What can hang from each mark:
z816: z535
z535: z607 z686 z816
z686: z65 z100 z315 z467 z535
z65: z100 z686
z154: z535
z315: z686
z467: z535
z100: z65

Known rows, with every way that one mark hangs from another:
z154(z535(z686(z65(z100) z315) z816)): [  8   4   1 -11   2   3  -1  12  -5 -14  -5  -7   1   8   9  13 -30   5
  14   5  -3 -16 -11   2  12   9   7  -5   1  -8 -14  11   4 -10  12 -15
   3   0   5   3   8  -3  12  -5   8 -19  -3 -17  11   9 -15 -12  -9 -15
  11   8   4   5 -25]
z535(z607 z686(z467)): [  1  -5  10   0  -6   3   1   9 -10  -9   6   0  -1   4  -5  -5  20   1
  -3   7  -5  -9 -11  -1  12  12   4 -11   1  -4   6  -7  -3   4  13   9
   0   7   3   4   1   0   1  -1  18 -12  -9   4 -21 -15  -2   1  -2 -20
 -17  12   7  -2  11]
z686(z100 z315 z467): [ -4 -15   4   0  -9  13  -4   2   0 -12   0  -4 -13  14   7  -9   0   6
  -2   8  -7   4 -25 -22  16   2  10 -12   5   7  -1  -6  -6  -8   1   4
  -2  19  -1  -6   1   4 -16  11  13   6  -9  -3  28 -19   6   4  12 -22
   0   2  -3   8  -5]
z65(z100 z686(z315 z535)): [  5  11   9   0   1   7   5  13   4 -10 -12   0   3  10 -14  -1  -2  17
  -9   3  -3   0 -19  -9  19   8  18   5 -12  -3   7   5   6 -18   6   6
   4  12   6  -4  -4  -6  -3   2   9  -7  -3 -18  29  -1   0   4   1  -7
  -6   9  -4   8 -10]
z686(z315 z535(z816)): [  2   6  -4 -15   1   7  -2  10   0  -1 -11 -10  -1  13   6 -12 -11 -17
  -5  -4 -11  -3 -21  -9  17   9  19  -1  16  -9  -9  -3   0  -7  -1  -8
   3  13  -6  -1   1  -2  -9   3  17   4  -1 -19   8   5  -4  -2  -2 -20
  -1   7  -4   0  -9]
z154(z535(z686)): [  5   1  17   3  -5  -4  -1  10  -4 -11  -7 -11   6   7  -7   0   4   6
  -5  19 -11 -13 -12  -2  20  14   7   6  -1  -4   8   2   7   1   6  -4
  -1  -8  12   6   8 -12  16   8  20  -2  -5   1 -16 -13  -7   0  -5 -11
  -1  14  -3   8 -12]
z315(z686): [  7   6   7   3  -3   0  -1  -2   1 -13 -11  -8   9  12 -22 -12   3   0
 -20  20 -12  -8 -10  -6  25   8   8  10  10  -6  14  -8   2  -4   2   6
  -4  -6   1   6  -8 -14  -6   5  27  30  -6  -4 -12  -9  -4   5   2  -6
 -18   5   2   5  -7]
z467(z535(z816)): [  0   2  -5 -15  -6   1  -3   7  -4   4   2  -7   3  13 -18 -16   9 -18
  -9   9 -12  -6 -11   2  25  12  14   3  24 -10  -2  -3   5   4  11  -5
   2  -5  -8  -4  -6 -13  -5   7  24  13 -14 -15 -18  -7  -2  -2 -11 -16
   8   4  -2   3  -6]
z315(z686(z65(z100) z467)): [  5   1 -13   5  -8   7  -5  -7   1 -16   0  -2   3  13 -10   1   3  18
  -6  15  -7   1 -14  -6  20  -2  -1   0   3   2   4  -5   2 -18  11  24
  -8  -4  -6 -10   2  -6  -2   0   6  13  -4  -9  16   1  -1   2   6  -5
  -3  -3  13   8  -1]
z100(z65(z686)): [  0   8  -1   5   4   0   1   5  -1 -10 -23  -8   2  10 -19  -5   0   0
  -9  10 -16   0  -2   0  25  13   4   1  -4  -8   0   3   6  -1   8 -10
   6 -14  -1   2  -5 -18  -2   1  25  18   1   8 -19   1  -3  -5   2  -6
 -15   6  -8   9  -7]
z535(z686 z816): [  7   7   5  -7   2   0   4  17  -8  -1  -5 -10   7   5  -7  -3  -3  -4
  -7   7  -6 -20  -6   5  18  14   9   3   3 -11   3   3   6   7  13 -14
   0  -2  -2   8  -3  -6   1  -7  22  -6  -1  -5 -27  -4 -12  -5 -11 -17
 -18  14   3   1 -10]
z154(z535(z686(z65 z315))): [  4  -1  19   0  -1  -1  -3   7  -2 -17 -18 -13   4   7   4   9 -20   4
   9  10 -14  -4 -14  -7  16  13   7  -3  10  -7  -8   4  -1  -8   3 -11
   6   3  11   8   5 -13  11   2  17  -5  -2  -8   3  -1  -6  -4   0 -21
   4  10  -7   5 -17]
z467(z535(z607 z686(z65 z315))): [  4  -1  11  -5  -2   1  -3  10  -5 -11  -7  -7   1   8 -15   1  -2 -15
  11  -2  -9  -3 -11   2  14  18  10 -11  30 -12  -8  -2  -3  -2   9 -10
  12  13   8  -5 -10 -14   0  -8  19 -12 -11 -13  -9   2  -8  -5  -3 -24
   2  10   0  -1  -7]
z65(z100 z686(z467 z535)): [  2   7  -4   5  -7   8   2  10   1  -2   2  -2   2  10 -11   1  15  24
 -12   6  -2   3 -18  -5  19   2  10   1 -21   4  10   4   8 -16  12  24
  -2   6  -1 -12   6  -4  -3   3   4 -10  -2  -9  22  -4   4   8   2  -5
   1   4   4   9   6]
z65(z100 z686(z315 z467 z535)): [  2   1   2   1  -5  11   4  13   2  -5  -5   5  -6  10  -7   0   3  20
 -11   2  -1   5 -21  -7  17   4  13  -3 -18   5   2   3   1 -19   8  11
   5  18   1  -5  -1  -2 -10   6   4 -10  -6 -11  37  -4   5   6   4 -12
  -1   5   0   6  -1]
z65(z686(z100 z315 z467 z535(z816))): [  3   4  -9 -11  -9  13  -1  15  -2  -4  -8  -3 -12  11  12  -1 -14   2
  -2  -6  -3   0 -21 -10  11   5  10  -2  -6   0  -4   3   1 -15   4  -1
   0  14  -8 -15   0   6 -15  -2   5  -9  -5 -12  34   7   0   0   4 -21
  10   0   3   6  -2]
z65(z100 z686(z467 z535(z607 z816))): [  8  16 -16 -11  -1   8   3  14  -6  -1  10   0  -2   6  -1   0  15   3
   2  -3   4  -4 -15   7   9   5  12  -7 -18  -3   2   5   2 -11  14  11
  -3   4  -2 -14   2   4   3 -10   2 -16  -6 -14  13   6  -3   0  -9 -11
   3   3  14   2   8]
z535(z607 z686(z65 z315) z816): [  9  10   4 -12   9   5   2  17  -8 -10  -8  -8   2   4   9   0 -20 -19
  16  -9  -4 -10  -5   3   7  16  11  -9  20 -17 -17   3  -5  -1   7 -19
   8  10  -1   0  -7  -1  -7 -17  15 -15   0 -14 -13  13 -14 -10  -7 -26
 -13  12   4  -5 -10]
z535(z607 z686(z467) z816): [  4   2   1 -10  -2   3   2  13 -13  -2  13  -6  -4   4   4  -6  12 -10
  -1   1  -3 -16  -6   4   8  11   4 -11   4  -7  -3  -4  -6   7  15   0
  -1   5  -3   3   0   4  -3  -8  17 -18 -11   2 -24  -7  -7  -6 -10 -22
 -10  11  11  -6   8]
z467(z535(z607 z686)): [  3   3  16  -3  -9  -2   0  12  -8  -7   5 -11   6   7 -28  -7  24 -13
  -1   9  -9 -13  -9   7  19  18   9  -3  21 -11   8  -4   3   7  14   4
   4   4   7  -1  -7 -14   7  -2  22  -5 -14  -5 -32 -12  -8  -1  -8 -17
  -6  13   1  -1   0]
z816(z535): [  3   3   4  -2   0   4  -2  11   0  -9  -5   5   7  10 -12  -5  11   3
  -2  21  -8  -3 -17  -6  23   5  15  -2   7  -5  18 -14  -2  -5  -4  12
  -3  -4   5  -1  -4  -9   2  13  23  13  -3  -3  -7 -15  -1  15  -2 -10
  -8   8  -8   1  -8]
z686(z65 z100 z315 z535(z816)): [  4   9 -17  -7  -3  13  -6   1   3 -13 -16 -16   0  13  23   1 -32 -10
  18  -8  -6   6 -23 -16  12   4  16  -2  15  -8 -16   4   5 -17  -6   0
  -1  11  -6 -21   5   3  -4 -11   3  -6   0 -24  32  23  -7   5   5 -25
   9  -1  -1   6 -10]
z686(z65 z100): [  4   0 -13  10  -5  10  -7  -4   3 -18  -8 -12   9  13   4  -2 -11   7
  10   7  -6   4 -18 -14  18   5  13   1  11  -4   1   4   8  -8  -3  11
  -5  -3  -1 -19   8  -5   4  -4  10   9  -1 -10   7   0  -1   9   7 -18
  -4   2  -4  13  -7]

Rows:
[  6   6  -2  -4  -6   5   4  15  -7  -9   0 -12   5   7   0   1 -12  -1
   0   7  -3 -24 -10   0  15  10  10   6   0  -9   2   7   8   2  10  -4
  -5  -8  -1  -4   2   3   2 -10  14  -8  -3  -8 -10   1 -14   2  -6 -16
 -13   9   4   5  -9]  z535(z686(z100) z816)
[  3   1 -11  -9  -5   3  -4  10  -9 -11  11  -7  -3   6  10  16 -11  12
   8  11  -2 -13 -12   5  11   5   1 -11  -7  -1 -10   9   4  -9  18   1
  -5 -10  -3  -6  17   0  16  -1   1 -25  -3  -8   2   8 -11 -10  -9 -16
  16   4  11   5  -9]  z154(z535(z686(z65(z100) z467) z816))
[  3   7 -12 -20  -6   6   0  17  -9   4  19  -3  -8   8 -21  -6  25  -1
  -8   4   2  -8  -8  14  14   7   7  -9  -2  -3   3   5  -3  -2  24  -2
   0   0  -2 -11  -7  -6  -4  -4  10 -13 -19 -15  -1  -3  -7  -8 -14  -9
  10   2  15  -1   3]  z65(z100 z686(z467(z535(z607 z816))))
[  3  -6   8   4 -10   7  -1  10  -9 -16   9  -6  -4   6   2  -2  12   5
   7   8   0 -11 -14  -6   9   9   4  -9  -3   0  11  -3  -3   0  10  10
  -5   8   7 -13   5   7   4  -6  11 -16 -11   3  -2 -11  -3   5   3 -21
 -14   9   7   2   6]  z535(z607 z686(z100 z467))
[  2  -4  -7   8 -11   9  -2  13  -5 -18  -1   2  -1   8   7  18  -9  19
  18  15  -1  -5 -23  -6  12   3   3  -8  -1   0  11  -9   0 -13   5  13
  -7  -3   0 -26   3   1   6   0   5 -15  -2   3  11  -2  -6  13   5 -21
   2   5   6   3   0]  z816(z535(z686(z65 z100 z467)))
[  6   1  -3   3  -9   9  -5  13  -9 -22   7   6  -2   5  11  18   3  11
  27   9   1  -5 -20  -1   5   5   4 -14   0  -3  12 -12  -1 -10   4  14
  -6   3   3 -26   0   6   8  -9   6 -20  -6   0   9  -1  -6   8   4 -22
   0   6  10   0   4]  z816(z535(z607 z686(z65 z100 z467)))
[  0  -4   2   3  -5  12  -3   7   5 -13 -14  -5  -1  15   7  -9 -11   1
   6  -1  -9   3 -29 -21  18   6  20   0   5  -2   3  -5   7 -13  -7   9
   0  17   5 -15   5   1  -2   4   8   5  -4 -16  33  -5   1  13  10 -19
   1   2  -8  10  -7]  z686(z100 z315 z535)
[  6   4   7 -12  -4  -4   0  17  -9  -6  -5 -11   4   5  -2   0  -8  -7
  -5  17 -10 -19  -9   4  17  16   6   3   1  -9  -1   4   5   6  10 -12
  -2 -10   7   9   8 -10  15   5  18  -5  -8  -3 -21  -3 -13  -6 -12 -15
   1  10   2   3 -13]  z154(z535(z686 z816))
[  8  12   5 -12   4   1   4  16 -10  -5   2  -6   6   4  -4  -5   3 -16
   4   2  -3 -22  -5   9  12  17   7  -5   7 -16   0   0   1  11  13  -9
   0  -1   3   4  -5  -1   1 -13  23 -15  -6  -7 -31  -1 -12  -3 -13 -19
 -20  14   8  -6  -2]  z535(z607 z686 z816)
[  9  19  -1  -1   1   6   4  11   2 -10  -4  -2  10   6 -15  -3  13  11
   0   3   2  -4 -15   3  15   9  17   4 -16  -7  13   7   7 -10   7  17
   1   6  10 -11   3  -5   7 -10   6 -11  -5 -14  13   4  -6   8  -3  -4
 -13   9   4   6   3]  z65(z100 z686(z535(z607)))
[ -6  -8 -12   3 -10   5 -10  -3  -1  -4   1  -9  -2  14 -11  -4  17  -4
  -1   8 -15  12 -18  -7  22   7   7  -8  25  -2  -5  -8   2  -8   8  12
   0  -2  -7 -14   2 -14  -3  12  16   7 -10  -6  -4 -10   5   3   1 -22
  20  -1  -2   7   7]  z686(z65 z467(z535))
[ -1  -5 -19 -19 -14  10  -8   6  -9  -3  19  -8 -13  14   0 -12  16 -14
   7   6  -2  -5 -19  -1  12   6  10 -13  22  -2  -5  -3  -3   2  11  -1
  -7   5  -5 -22  -2   2  -3   3  12  -3 -21  -9  -2  -8  -3  -3  -3 -22
  17  -3  10   0   4]  z686(z100 z467(z535(z607 z816)))
[ -1 -14 -13  -5 -18   5 -15  -8  -6 -19   0  -5 -15  18 -17  -9  18 -12
  -5  13 -14  -8 -19   2  20   9  -8  -8  19  -2   1 -13  -2  -5   9   2
  -4  -2  -1 -21  -7 -10   1   3  19  17 -18   7  -5   5  -5  -7  12 -10
  12  -8  11  -2   2]  z315(z686(z100(z65) z467(z535(z607))))
[  0  -5  -1 -21  -9  10  -1  17  -6  -1  -4  -4 -18  12 -12  -4  -6  -7
 -11   2  -1  -1 -15  -2  18   8   9  -6   7   2  -4   2  -5  -8  16 -18
   3  11  -8 -13 -11  -3 -21   5  13  -1 -16 -14  21  -4  -3  -6  -1 -20
  18  -3   2   7  -4]  z65(z686(z100 z315 z467(z535(z816))))
[  9  11 -25 -11  -7   5 -10  -1  -3 -12  -1 -14   0  11   8  -2  -4 -18
   5  -1  -8   0 -17   0  12   3   0  -5  17 -11  -3  -7  -1 -14   0  14
  -6  -2 -12 -18   0  -1   1 -13  11   5  -6  -9   4  22  -9  -2   0 -16
   3  -4  16  -7  15]  z315(z686(z65 z467 z535(z607 z816)))
[  3  -3  -6 -18 -15   1  -5   4  -6   0   1  -8  -7  16 -25 -14  12 -13
 -25  14 -13 -11 -13   3  26   8  -1   2  24  -4   5 -11  -2  -3  15   0
  -5  -6 -13  -4  -9 -13 -11  10  23  21 -19  -8 -13  -3  -5  -7  -2 -11
  11  -3  12  -1   3]  z315(z686(z467(z535(z816))))
[ -1 -11  13   3 -10  -1  -3  12  -8 -10   1 -10  -2   7  -3   0  10  10
  -8  20 -13 -10 -12  -6  18  10   0  -1  -5   2   3  -3   0  -1   9   5
  -4  -5   6   9  13  -9  10  14  18  -4 -10   8  -8 -20   0   0  -2 -16
   9   8  -1   7  -2]  z154(z535(z686(z467)))
[  8   5 -18 -11 -15  10  -6   4  -4 -13   4  -9  -7  12   9  -6   4 -11
   2   3  -1 -11 -24  -4  12   3   3  -2   5  -4   7  -9  -1 -11   1  13
 -12   5  -3 -20   1   8   0  -8   7   3 -13 -12  16  12  -8   0   3 -15
   2  -4  20  -4  10]  z315(z686(z100 z467 z535(z607 z816)))
[  0  -9   8  -1  -1   6  -2   9  -7 -22  -9  -1  -7  10   4  -2 -12 -11
  13  -1  -9 -14 -15  -2  10  16   5 -12   8  -9  -8  -2  -4  -1   7 -14
   7  12  10  -2  -2   0   1 -10  17  -9  -5   8  -5   3  -8  -6   7 -19
 -15   9  -2   1 -13]  z535(z607 z686(z100(z65) z315))
[  7  12   0   8  -8   8   0  11   4 -12 -20 -15   8   9  -7  -2  -6  13
  -1   7  -5   5 -19 -10  20   8  17  12 -14  -2  14   7  15 -11   0  10
  -3   1   3 -18   3  -4   2  -4   8   2  -2 -10  21   5  -4  14   5  -8
  -4   3  -2  12   0]  z65(z686(z100 z535))
[  0   3  -4   2   1   7  -6  -1   7 -11 -22  -9   5  13   6  -4 -12  -4
   8  -5 -14  13 -22 -17  17   8  18  -3  18  -7  -9  -5   4 -16  -8   7
   6  12  -1 -12   2  -9  -3   2  11   9   3 -20  17   8   0   8   8 -21
   1   3 -10   5  -5]  z686(z65 z315 z535)
[  8  10   8 -14  -1  -3  -1  17 -12  -8   5 -12   3   2   0  -1  -1 -14
   8  10  -6 -22  -8   9   9  15   8  -3   5 -12  -2   6   2   7   8 -16
  -1  -3  12   7   3  -5  18  -4  18 -10 -11  -5 -25   1 -15  -9 -16 -18
  -1  14   6  -1 -11]  z154(z535(z607 z686 z816))
[  3   4 -32  -8 -10  13 -13   3  -3 -12   3 -11  -3  10  27   1  -7 -12
  28 -10   1   5 -24  -9   5   1  11 -10   8  -6 -12   1   1 -11  -2   8
  -7   5  -8 -35  11   8   3 -13  -2 -13  -6 -13  22  19  -3   5   4 -27
  13  -5  12   1  12]  z686(z65 z100 z467 z535(z607 z816))
[ -1   2   7  -1   7   3   1   9   0 -12 -28  -5  -5  11 -16  -6  -9  -3
 -12   4 -18   2  -6  -3  21  15   8  -5   2  -8  -8   1   0  -6   6 -20
  14   0   0  10 -10 -16 -14   4  25  16   2   5  -6   1  -1 -10   5 -11
 -14   4 -11   8 -15]  z100(z65(z686(z315)))
